Known rows, with every way that one mark hangs from another:
velun(tafi(noto zozage)): +4.68 +0.48 -1.50 +0.37 +0.18 +1.22 +0.69 -0.07 +1.26 -3.33 +0.76 +0.11 +3.00 +2.91 -2.66 -2.27 -1.40 +3.88 +0.60 +1.55
tinal(velun(tafi(gumo lelit zozage))): +1.74 +0.40 -1.85 +0.29 -2.45 +0.40 -1.91 +1.36 +0.87 +0.40 -2.21 -1.89 -2.84 -0.58 +0.35 -0.45 -0.23 +0.17 +0.33 +3.32
tafi(gumo zozage): -0.09 -2.24 -0.51 +0.50 -1.69 +1.65 -0.93 -0.38 +0.85 +0.00 -1.99 -0.46 +0.51 +4.07 -1.14 -0.14 -0.60 +0.65 +3.11 +4.59
tafi(lelit noto tinal(velun) zozage): +3.25 -0.21 -0.72 -3.52 -0.42 -0.68 -0.03 +3.85 +0.95 -2.96 -4.12 -4.95 -4.17 +5.11 -0.72 -2.44 +0.10 -0.70 -0.31 -4.55
velun(tafi): +1.96 +2.03 -1.38 +0.84 +0.66 -0.31 +0.76 -1.06 +0.95 -0.36 +1.88 +1.56 +0.61 -1.39 -0.57 -0.14 -0.70 +2.72 -0.15 +2.45
tafi(gumo lelit noto zozage): +1.13 -1.10 -0.07 -1.61 -3.56 +2.92 -1.39 +2.24 +0.98 -2.07 -1.92 -1.86 -0.05 +7.85 -1.12 -1.71 -0.71 +2.43 +1.06 +0.70
zeka(tafi(lelit)): -0.60 +0.73 -2.87 -1.55 -3.36 +1.35 +2.02 +2.29 -0.47 -0.84 +1.74 +0.43 -5.97 +0.34 +0.47 -0.39 -0.49 +2.67 -1.07 -1.27
refu(velun): -0.74 +2.71 +1.38 -2.03 +0.82 +2.15 +0.69 +0.02 -0.05 +1.01 -1.74 +0.48 +0.65 -2.35 -2.58 -0.69 -2.42 -0.05 +1.13 +0.76
refu(tafi(zozage) tinal(velun)): +2.79 +0.12 +0.74 -1.54 -1.45 -3.30 -1.59 +2.55 -1.25 +0.90 -0.68 -3.53 +0.39 -0.67 +2.15 -4.98 +1.07 -3.69 -0.01 +0.11
tafi(lelit noto zozage): +2.88 -0.21 -1.19 -1.28 -2.92 +1.46 +1.02 +2.87 +0.55 -3.81 -1.87 -3.37 -0.63 +6.55 -0.51 -2.55 -1.44 +1.77 -1.78 -2.13
tafi(lelit tinal): -0.88 +2.33 -0.56 -2.66 +0.55 -2.21 +1.99 +1.42 +0.90 +0.18 -0.96 -1.76 -6.39 +1.93 +1.56 +0.23 +0.31 -0.15 -1.38 -2.54
tafi(gumo noto zozage): +1.68 -2.79 +0.67 -0.84 -1.29 +3.20 -2.40 +0.73 +0.82 -2.05 -1.51 -0.09 +3.75 +6.87 -3.21 -1.75 -0.19 +2.26 +3.73 +1.72
tinal(velun(tafi(noto zozage))): +4.42 -0.39 -1.27 -0.04 -0.38 +0.55 -2.04 +1.43 +0.57 -1.89 -1.47 -1.60 +1.30 -0.25 -1.70 -2.01 -0.21 +0.57 +0.72 +0.17
refu(tafi(gumo lelit tinal zozage)): -0.55 +2.28 +2.39 -0.67 -1.03 -1.12 -0.86 +1.17 +0.63 +1.43 -1.41 -1.11 -6.20 +4.62 +2.62 -1.84 +2.07 -0.04 +0.95 +1.22
tinal(velun(tafi)): +2.14 +0.94 -1.27 +0.39 +0.13 -0.51 -2.05 +0.67 +0.31 +0.50 -0.60 -0.55 -0.75 -3.97 -0.12 -0.33 +0.51 -0.39 +0.14 +0.97
tinal(velun(tafi(noto))): +3.40 +0.44 -0.19 -0.55 +0.41 +0.57 -3.04 +1.23 +0.23 -0.76 -0.22 -0.33 +1.45 -2.12 -1.53 -1.30 +0.81 +0.60 +0.36 -0.84
vedu(tafi(gumo lelit noto tinal)): -0.17 +0.72 -1.00 -3.76 -0.66 +0.73 -3.06 +1.13 +1.27 +0.14 -0.68 +1.00 -2.10 +3.09 -1.44 -2.16 -0.38 +2.26 +0.57 +0.88
velun(tafi(gumo lelit tinal zozage)): +1.12 +2.13 -1.81 -1.01 -0.23 -0.72 +1.53 -0.19 +2.37 -0.17 -0.52 -0.30 -4.19 +3.44 -0.32 -0.16 -0.91 +3.14 +1.21 +4.07
vedu(tafi(tinal)): +0.27 +0.56 -2.14 -1.89 +1.36 -1.49 -0.67 -0.57 +0.86 +0.35 -0.61 +1.01 -2.24 -0.91 -0.89 -1.54 -0.95 +0.12 +0.10 +1.65
zeka(tafi(gumo lelit tinal zozage)): -0.81 -0.46 -2.58 -2.66 -2.47 +1.13 +2.10 +1.78 +0.77 -0.70 -0.29 -0.04 -7.72 +4.37 -0.95 -0.38 -0.42 +2.83 +2.45 +1.07
vedu(tafi(gumo)): -0.84 -0.70 -1.65 -0.54 -1.46 +1.29 -3.37 -0.84 +0.58 +1.59 -0.26 +2.27 +0.32 -0.56 -1.02 -1.14 -1.12 +1.09 +1.30 +5.26
zeka(tafi(tinal zozage)): +1.09 -1.11 -2.79 -1.71 -0.12 +0.15 +3.18 +0.97 +0.45 -2.04 +0.23 +0.18 -5.26 +2.52 -2.05 -1.11 -0.67 +2.01 +2.29 -0.49

Rows:
+4.53 +1.07 -1.09 -1.17 +2.35 -0.40 +1.44 -0.23 +1.95 -3.11 +0.51 +0.04 +0.85 +3.79 -3.02 -2.04 -0.79 +3.65 +1.55 +0.28
velun(tafi(noto tinal zozage))
-0.24 +1.88 -2.91 -2.45 -0.43 -1.73 +0.14 +0.81 +0.98 +0.31 -0.84 -0.45 -5.25 +0.03 +0.76 -1.52 -1.46 +0.40 -2.12 +0.92
vedu(tafi(lelit tinal))
+1.92 +2.44 +0.93 -1.82 +0.53 +4.13 -0.14 -0.52 +1.20 -0.55 -1.15 +1.75 +3.41 +0.93 -5.12 -1.92 -3.03 +3.56 +3.42 +3.71
refu(velun(tafi(gumo noto zozage)))
+3.33 -0.45 -2.62 -2.23 -0.48 -2.92 +0.09 +1.42 -0.03 -0.11 +0.19 -2.75 +2.12 -2.19 -0.44 -2.84 -1.27 -1.38 +0.34 +1.74
refu(tinal(velun(tafi(zozage))))
-0.75 +0.02 -0.37 -4.42 -1.21 +2.25 -0.34 +2.55 +0.53 -0.88 +1.65 +1.91 -4.98 +4.41 -2.31 -0.74 +1.10 +4.15 +2.65 -2.55
zeka(tafi(gumo lelit noto tinal))
+4.08 +0.68 -1.95 -0.51 -1.82 +0.45 -1.32 +2.41 +0.64 -1.92 -1.77 -2.68 -1.14 +0.35 -0.47 -1.94 -0.41 +0.76 -1.05 -0.45
tinal(velun(tafi(lelit noto zozage)))
+1.60 +1.11 +0.89 -4.28 +0.74 -0.87 -1.60 +3.72 +0.58 -1.19 -2.16 -2.92 -4.01 +2.47 -0.37 -1.40 +1.54 -0.59 -0.61 -6.27
tafi(lelit noto tinal(velun))
+2.20 -0.54 +1.79 -3.78 +2.98 -0.54 -2.66 +2.00 +0.47 -1.12 -1.73 -1.20 -0.41 +1.53 -2.39 -1.47 +2.07 -0.77 +2.15 -5.18
tafi(noto tinal(velun))
+2.72 +0.44 -0.73 -3.15 -0.16 -0.43 +1.95 +2.76 +1.33 -3.49 -2.35 -3.43 -3.29 +7.47 -0.93 -2.43 -0.71 +1.37 -0.55 -3.85
tafi(lelit noto tinal zozage)
+0.12 +5.69 +2.71 -2.46 +0.32 -0.06 +1.90 +1.63 +0.32 +1.08 -3.14 -1.76 -6.22 +1.21 +0.72 -3.13 -1.10 -0.68 -0.34 -0.40
refu(tafi(lelit tinal zozage) velun)
+1.24 +0.28 -1.30 -4.35 -0.98 +0.89 -0.04 +3.97 -0.07 -1.79 +0.33 -0.47 -6.17 +1.55 -1.51 -1.45 +1.19 +2.00 +0.56 -5.37
zeka(tafi(lelit noto tinal(velun)))
+0.92 +0.66 +3.97 -3.35 -0.28 -0.85 -3.94 +1.62 -0.90 +1.48 +2.71 +1.01 +4.33 +2.48 -0.14 -4.56 +2.49 +0.33 +2.44 -0.38
refu(tafi(gumo noto) tinal)
-0.34 +1.72 -0.33 -3.02 +0.25 -2.50 -0.02 +2.52 +0.55 +0.76 -2.60 -3.20 -7.29 -0.28 +1.81 +0.17 +1.12 -2.20 -1.12 -3.27
tafi(lelit tinal(velun))
+1.16 +0.85 -4.14 -1.72 -1.31 -1.57 +1.40 +0.93 +1.27 -1.17 -2.50 -2.05 -5.30 +2.24 +0.37 -2.29 -2.69 +0.35 -1.85 +2.20
vedu(tafi(lelit tinal zozage))
+0.47 +3.26 +0.57 -2.28 +2.13 +1.89 +1.44 -1.23 +1.79 +0.91 -1.83 +1.49 -0.38 -0.24 -4.12 -0.80 -2.86 +2.32 +3.84 +4.56
refu(velun(tafi(gumo tinal zozage)))
-1.35 +3.72 +4.21 -4.17 +0.12 +0.05 -1.90 +0.69 -0.81 +4.14 +0.72 +1.33 +2.40 -2.18 -0.96 -3.89 -0.29 -1.02 +3.09 +2.68
refu(tafi(gumo) tinal velun)
+3.66 -1.47 -2.37 -2.56 +0.53 -0.23 -2.33 +1.47 +0.90 -2.23 -2.99 -1.48 -0.59 +1.87 -2.65 -3.80 -1.30 -0.29 +0.88 +0.00
vedu(tafi(noto tinal(velun) zozage))
+0.66 +4.68 +0.79 -2.61 +3.21 +0.83 +1.93 -1.02 +1.34 +0.94 -0.49 +1.68 -0.63 -2.94 -3.36 -0.69 -2.42 +1.91 +1.78 +1.69
refu(velun(tafi(tinal)))
+2.18 -2.84 +1.50 -3.21 +1.21 +1.11 -3.51 +1.75 +1.15 -1.09 -3.69 -1.61 +0.17 +5.53 -3.59 -1.60 +1.41 -0.27 +5.23 -0.70
tafi(gumo noto tinal(velun) zozage)
+2.93 +0.78 +2.93 -3.38 -0.17 -2.31 -4.04 +3.31 -1.57 +0.67 +1.15 -1.62 +2.94 -0.76 +0.82 -5.41 +2.63 -2.28 +0.35 -3.48
refu(tafi(noto) tinal(velun))
-0.28 +3.08 -0.62 -1.61 +0.69 -0.87 +0.25 -0.29 +2.05 +1.17 +1.01 +1.35 -4.06 +1.22 +0.05 +0.75 +0.25 +3.28 +0.81 +2.71
velun(tafi(gumo lelit tinal))
+1.79 +0.98 -0.17 -1.22 -1.46 +1.26 -3.83 +1.91 +0.62 +0.34 -0.69 -0.43 -0.64 -0.74 -0.60 -0.72 +1.02 +1.30 +0.62 +0.38
tinal(velun(tafi(gumo lelit noto)))
-1.69 +1.11 -1.95 -2.75 -0.96 -0.59 -1.74 +0.37 +1.28 +1.70 -1.03 +0.89 -4.75 +1.00 +0.11 -0.87 -0.77 +0.99 +0.17 +3.24
vedu(tafi(gumo lelit tinal))
-0.31 +0.15 -3.21 -2.07 -1.86 -0.45 -0.45 +0.38 +1.58 +0.28 -2.60 -0.81 -4.81 +3.23 -0.19 -1.75 -1.93 +0.86 +0.39 +4.57
vedu(tafi(gumo lelit tinal zozage))
+0.38 +5.72 +4.43 -2.70 -0.70 +2.64 -1.34 +2.57 -0.70 +0.74 -0.83 +0.07 -1.35 +0.38 -0.22 -3.79 -0.07 +0.97 -1.13 -2.94
refu(tafi(lelit noto) velun)
+3.34 -0.06 -2.09 +0.87 -0.54 -0.36 -1.09 +0.75 +0.52 -0.68 -1.74 -1.79 -0.80 -2.12 -0.50 -0.97 -0.61 -0.45 +0.28 +2.02
tinal(velun(tafi(zozage)))
+0.75 +0.02 -2.00 -2.02 +1.09 -1.55 -2.26 +0.38 +0.58 +0.83 -1.87 -0.13 -2.90 -2.65 -0.78 -1.72 -0.48 -1.46 +0.14 +1.07
vedu(tafi(tinal(velun)))
-1.35 -0.90 +1.67 -2.55 +1.93 -0.59 -3.51 +0.45 +0.85 +2.60 -2.34 +0.02 -2.70 +0.05 -1.09 +0.95 +2.36 -1.64 +4.37 +0.42
tafi(gumo tinal(velun))
+1.62 -2.14 +1.39 -2.80 +1.60 +1.31 -1.49 +0.63 +1.60 -1.73 -2.07 -0.28 +1.04 +7.83 -3.80 -1.51 +0.57 +1.87 +5.15 +0.19
tafi(gumo noto tinal zozage)
